What can hang from each mark
j_806: j_274 j_506
j_226: j_294 j_638
j_274: j_806
j_789: j_680
j_506: j_294 j_421 j_806
j_680: j_421 j_789
j_638: j_226 j_680
j_294: j_226 j_506
j_421: j_506 j_680

Every row comes from one small tree of marks. The marks that hang from a mark follow it in brackets, in the order of their numbers. Every link used is in the known rows. Which tree was each row made from?
Known rows
j_806(j_274 j_506(j_294 j_421(j_680(j_789)))): [ 29.9   2.4  28.6  30.8 -27.6  48.7  20.9 -43.0   9.1  -3.7  12.5  -6.3
  -7.0  21.1  31.2  12.0  58.1 -12.6 -24.5  56.2   3.1 -34.4   1.5  58.8]
j_421(j_506(j_294(j_226) j_806) j_680): [-28.5 -10.8  16.3 -16.8  -2.4  27.8  -7.0  -7.9   7.0  -1.3   5.8 -14.4
 -26.3  19.0  11.9 -12.2 -18.8  20.8  -2.3  -8.0 -24.1   5.2  10.1  34.5]
j_226(j_294(j_506(j_806))): [-10.8 -12.5 -75.7 -28.7   8.4 -14.8 -18.9   7.0 -12.4 -27.0 -11.9   8.9
   1.8  21.9   2.0  15.7 -33.0 -23.8  -5.1 -52.2 -17.9  16.9 -29.1   1.6]
j_680(j_421(j_506(j_294)) j_789): [ -8.8   0.1   0.0 -42.5  12.4  29.9  11.0 -26.3  37.1  13.0 -24.3   1.9
  27.4   5.9   1.9   3.1 -13.4 -35.7 -24.6 -13.0 -29.7  40.5  76.3  71.0]
j_638(j_226 j_680(j_421(j_506) j_789)): [ -3.4  39.7  28.9 -40.7  26.6 -15.9   7.3  18.8  76.2  35.6 -14.3  37.5
  55.6 -38.1 -22.4  -2.6 -35.1 -35.0 -15.1 -16.3  14.0  22.7  75.8  36.3]
j_274(j_806(j_506(j_421(j_680)))): [ 13.7   4.1  25.7  15.1 -32.8 -10.4 -12.0 -37.4   9.5 -11.1   9.7  11.1
  15.7  15.1  36.2  -5.2  42.9 -29.1 -38.1  61.8   8.2 -28.3 -41.9  43.4]
j_294(j_226(j_638) j_506): [-28.4 -10.8 -54.7 -14.7  17.4  -0.7 -11.5   5.0 -33.3 -19.1 -12.1   1.4
   6.7 -14.1 -12.9 -17.0 -45.7  -9.0  18.9 -13.3  24.8   2.1 -21.1 -66.9]
j_680(j_421(j_506(j_294(j_226(j_638)) j_806(j_274))) j_789): [  2.6  -2.5  41.7  -7.1   7.7  10.1  30.8   2.5  29.5  37.8  -1.7  -8.8
  -2.9  -5.4  -6.2   5.4   6.4  36.4  -0.6 -28.7 -38.2  34.8  49.4  18.5]
j_506(j_294(j_226(j_638(j_680(j_421 j_789)))) j_806(j_274)): [ 41.5  -0.4  33.0  13.3   9.2  -6.0  31.4  14.9   9.5  52.8   8.0 -10.7
 -20.6 -19.8  -6.8  20.3   7.0  36.6  20.1  -9.3 -14.8   5.1  45.6  -8.7]
j_506(j_294(j_226(j_638)) j_421(j_680(j_789)) j_806(j_274)): [ -7.6  -2.8  62.1  56.7   6.8  33.3  13.6   3.0  -1.1  -7.7  23.9 -13.9
 -26.3   2.0  -6.5  -6.3  26.7  52.4  21.4  18.1  13.8 -19.6   5.0  -3.4]
j_506(j_294(j_226(j_638(j_680))) j_806(j_274)): [ 32.4  -9.5   8.0   9.3 -12.3 -23.8  13.0  27.5 -23.3  45.7  14.1 -15.2
 -47.2  -7.2   2.4  19.2   3.4  35.6  26.3   0.7 -16.2  -6.4   5.8 -43.7]
j_506(j_294 j_421 j_806): [ -6.3  -9.3 -11.8  -9.7 -25.8  -0.8 -24.3  -2.2 -25.8 -25.6  -4.5 -15.3
 -17.9  26.4   3.8   5.1  23.5  -8.8  -6.9   4.4 -32.7  11.5 -18.7  39.6]
j_274(j_806(j_506(j_294(j_226)))): [ 39.3 -22.2 -48.0  -4.1 -41.9  17.6  17.8 -24.3 -36.2  41.2  10.0 -15.1
 -32.7   3.9  47.1  20.3  18.6  -9.4  -9.4  43.0 -23.7 -25.7 -33.9 -11.2]
j_226(j_294(j_506(j_421 j_806(j_274))) j_638(j_680(j_789))): [ 11.7  35.0   3.4  13.5  27.5 -23.8  10.0  28.9   5.6 -13.6   6.9  30.5
  20.7 -13.4 -27.0   2.2  15.9  28.5  12.4 -41.9  26.5  -4.6 -11.4 -28.3]
j_789(j_680(j_421)): [  2.3  -1.3  13.2 -18.9  15.5 -24.7 -15.2 -26.0  57.6 -10.8 -43.1  13.4
  52.4   4.2   1.6  21.6  -8.3 -72.6 -19.1  19.0  -4.1  51.3  53.2  49.9]
j_226(j_294 j_638): [-25.3 -12.8 -39.2  -9.3  17.6 -39.2 -30.1  22.7  -8.8  -5.4 -10.8  28.6
  -0.1  -8.4  -3.0 -16.9 -62.1 -24.4  16.2  -3.5  32.3  17.2   1.9 -84.6]
j_638(j_226): [-24.5  -7.2 -37.1 -24.8  -6.4 -28.6 -32.0  23.9  15.8   8.2 -10.7  18.6
   7.9  -5.0  -1.6   7.6 -54.6 -57.4  -1.9  13.6  10.3   6.6   7.5 -20.6]
j_638(j_680): [  7.2  11.3 -20.3 -29.3   3.0 -44.9 -25.4   6.4  13.8   7.7 -15.9  15.4
  23.7   1.2   3.2   4.8 -30.5 -63.7 -13.1  18.2   7.0   9.5  32.6  17.7]
j_294(j_506): [-15.0  -8.5 -67.9 -39.1   0.7  -5.3 -21.5 -16.6 -12.9 -30.5 -22.0   3.4
  19.5  22.4   1.3  12.1 -26.5 -65.4 -18.7 -11.6 -10.3  10.6  -7.8  27.3]
j_294(j_226(j_638) j_506(j_421(j_680) j_806)): [-39.1   7.8  21.6  18.6  22.7   4.8 -20.9   1.6 -14.9 -54.2   3.7  -0.3
  12.3  -8.1 -25.7 -36.3  -5.3  31.2  14.0 -15.0  33.3 -11.8 -47.0 -25.1]
j_274(j_806(j_506(j_294(j_226(j_638(j_680(j_789)))) j_421))): [ 41.9  22.0   4.8  23.7 -19.8  23.1  34.4  -7.3 -23.2  36.2  16.7   5.6
  -3.7 -32.5  19.1  -1.8  44.3  26.7   7.2  50.6  21.4 -39.8 -18.7 -33.2]

Which tree is each row?
[-46.0   0.4 -14.5  18.5  31.4  57.2  -3.8 -25.2  -0.5 -59.9  -6.4  -4.2
  38.5  -1.2 -13.1 -27.1 -14.7 -13.0  -2.4  -3.0  36.6 -16.9  -6.4  22.8] => j_294(j_226 j_506(j_421(j_680(j_789))))
[-25.4 -14.6  22.0  22.5  -3.3  34.0 -17.6 -10.7 -15.8 -32.1   9.8 -23.4
 -21.9  11.1   2.6 -21.4   6.0  22.9   7.7  11.7   2.1 -13.7 -16.4  22.6] => j_506(j_294(j_226) j_421(j_680) j_806)
[ 64.7   7.2  15.6  12.4  -7.7  17.1  46.0 -13.5   6.0  59.9   6.7  -4.8
 -10.4 -30.9  17.6  14.9  27.4  16.6   4.0  27.3   7.2 -19.5  33.7 -23.5] => j_806(j_274 j_506(j_294(j_226(j_638(j_680(j_421 j_789))))))
[ -8.1  -6.5  13.1 -27.7 -30.8 -47.9 -15.3   9.9  21.2   8.9  -2.8  -1.3
  -8.0  43.9  13.0  15.4  10.2 -12.0 -30.6 -18.1 -63.5  35.5  -4.3  54.1] => j_421(j_506(j_806(j_274)))
[ 18.6   0.6  38.1  49.1 -15.5  52.6  29.0 -24.1  -7.9   6.0  20.7  -8.6
 -18.3  -8.3  19.1  -9.5  42.7  32.1   5.8  55.0  31.0 -44.2  -8.6 -20.2] => j_806(j_274 j_506(j_294(j_226(j_638)) j_421(j_680(j_789))))
[ 10.2  29.7  17.6 -23.1  31.1 -21.8   1.6  17.8  67.6  33.6 -14.3  34.4
  52.3 -42.5 -20.7   9.8 -42.3 -53.0  -6.3   1.5  28.0  10.4  74.4  25.9] => j_638(j_226 j_680(j_421 j_789))
[-30.6 -14.4 -18.9  10.2  -3.6  21.8 -12.7   4.2 -47.3 -18.5  -3.4 -14.4
 -19.2 -16.5  -6.9 -36.7 -12.3  15.1  26.1  18.2  28.2  -6.5 -14.7 -70.0] => j_506(j_294(j_226(j_638)) j_421)
[-15.8  -4.4   0.3  19.3  -4.2 -15.6  -5.7  14.7 -30.9 -30.2   6.2 -10.9
  -5.2   2.5 -18.6 -11.2  21.5  38.2  10.2 -25.9   0.8  -3.1 -58.1 -37.8] => j_294(j_226(j_638) j_506(j_421 j_806(j_274)))
[ 56.9  -1.3 -10.5   5.6 -29.7   0.4  28.4  -0.3 -27.1  53.6  13.3  -9.9
 -38.6 -17.9  25.9  12.0  23.6  19.2  13.1  38.1   5.4 -30.9  -5.2 -54.5] => j_806(j_274 j_506(j_294(j_226(j_638(j_680)))))
[  6.7 -12.8  -4.1 -34.3 -39.4 -13.7   0.9   1.2  -0.8  21.1   0.2 -14.2
 -35.6  42.9  18.9  27.9  20.1   0.7 -21.1 -15.6 -72.5  25.7   4.0  51.0] => j_421(j_506(j_294 j_806(j_274)))
[ -9.1  12.3  -7.0   6.9  29.5 -14.8  -2.5  27.1   1.4  21.4  -4.4  17.4
  19.2 -34.8 -14.4 -13.7 -51.1  -8.4  25.3  15.1  40.9   4.0  38.4 -59.8] => j_294(j_226(j_638(j_680(j_789))))
[ 17.1 -37.3 -26.2   5.3 -27.7   2.1   6.8   7.9 -27.2  27.9   8.4 -33.7
 -53.2  24.2  19.8  32.6   3.3  13.7   8.0  -3.8 -50.2   2.3  -3.5   1.8] => j_506(j_294(j_226) j_806(j_274))
[-10.0   2.5  25.6   6.0  -5.9  -8.8 -19.6 -22.7  12.2 -52.6   2.4  -4.0
  15.4  39.7  -3.9   6.6  37.0 -15.4 -28.2 -10.5 -11.3  -7.1 -35.4  75.1] => j_294(j_506(j_421(j_680) j_806(j_274)))
[-12.8  28.2 -29.0 -14.3  30.2 -24.3 -18.2  15.0 -14.7 -33.1  -8.5  32.5
  28.8 -27.2 -26.6 -33.3 -18.9  -0.9  15.0 -27.7  57.1  -6.5 -20.7 -69.5] => j_226(j_294(j_506(j_421)) j_638(j_680))
[ 26.4  17.6  20.8   3.8  30.2 -18.2  25.2  15.0  17.1  21.1   0.7   4.0
  21.4 -24.5 -24.0  12.0   1.4  27.0  10.4 -39.0   1.8   5.5  16.9  -7.1] => j_294(j_226(j_638(j_680(j_421 j_789))) j_506(j_806(j_274)))
[-14.8  -9.5  51.6   3.1  -6.9   7.8   6.5   2.2   8.9  18.5  17.7 -11.6
 -38.8  14.3   7.3  -8.5  -0.1  47.0   7.4  -2.4 -16.6  -0.3   6.8  -0.5] => j_421(j_506(j_294(j_226(j_638)) j_806(j_274)) j_680)
[-23.2  -4.1 -52.9 -13.5   6.9  -6.7 -24.4   4.2 -16.2 -52.4  -9.2   7.3
  11.0  18.8  -7.5  -5.4  -6.5  -6.8  -8.5 -49.7  -4.9  11.3 -48.4   4.5] => j_226(j_294(j_506(j_421 j_806)))
[-12.6 -14.2 -18.3  11.8 -12.8  -0.1  -4.2   0.8 -24.4 -35.1   2.5 -21.4
  -0.1  19.8  -7.4   0.6  27.1  18.5  -7.1 -30.6 -23.2  -2.4 -56.2  15.2] => j_294(j_226 j_506(j_421 j_806(j_274)))
[-22.5   8.3  41.4  43.1  24.1  16.2   6.5   2.1   2.7 -37.1  14.7  -2.1
  12.2   0.3 -23.9 -13.3  17.0  41.2  11.9 -14.2  23.9 -15.8 -25.7  -2.6] => j_294(j_226(j_638) j_506(j_421(j_680(j_789)) j_806(j_274)))
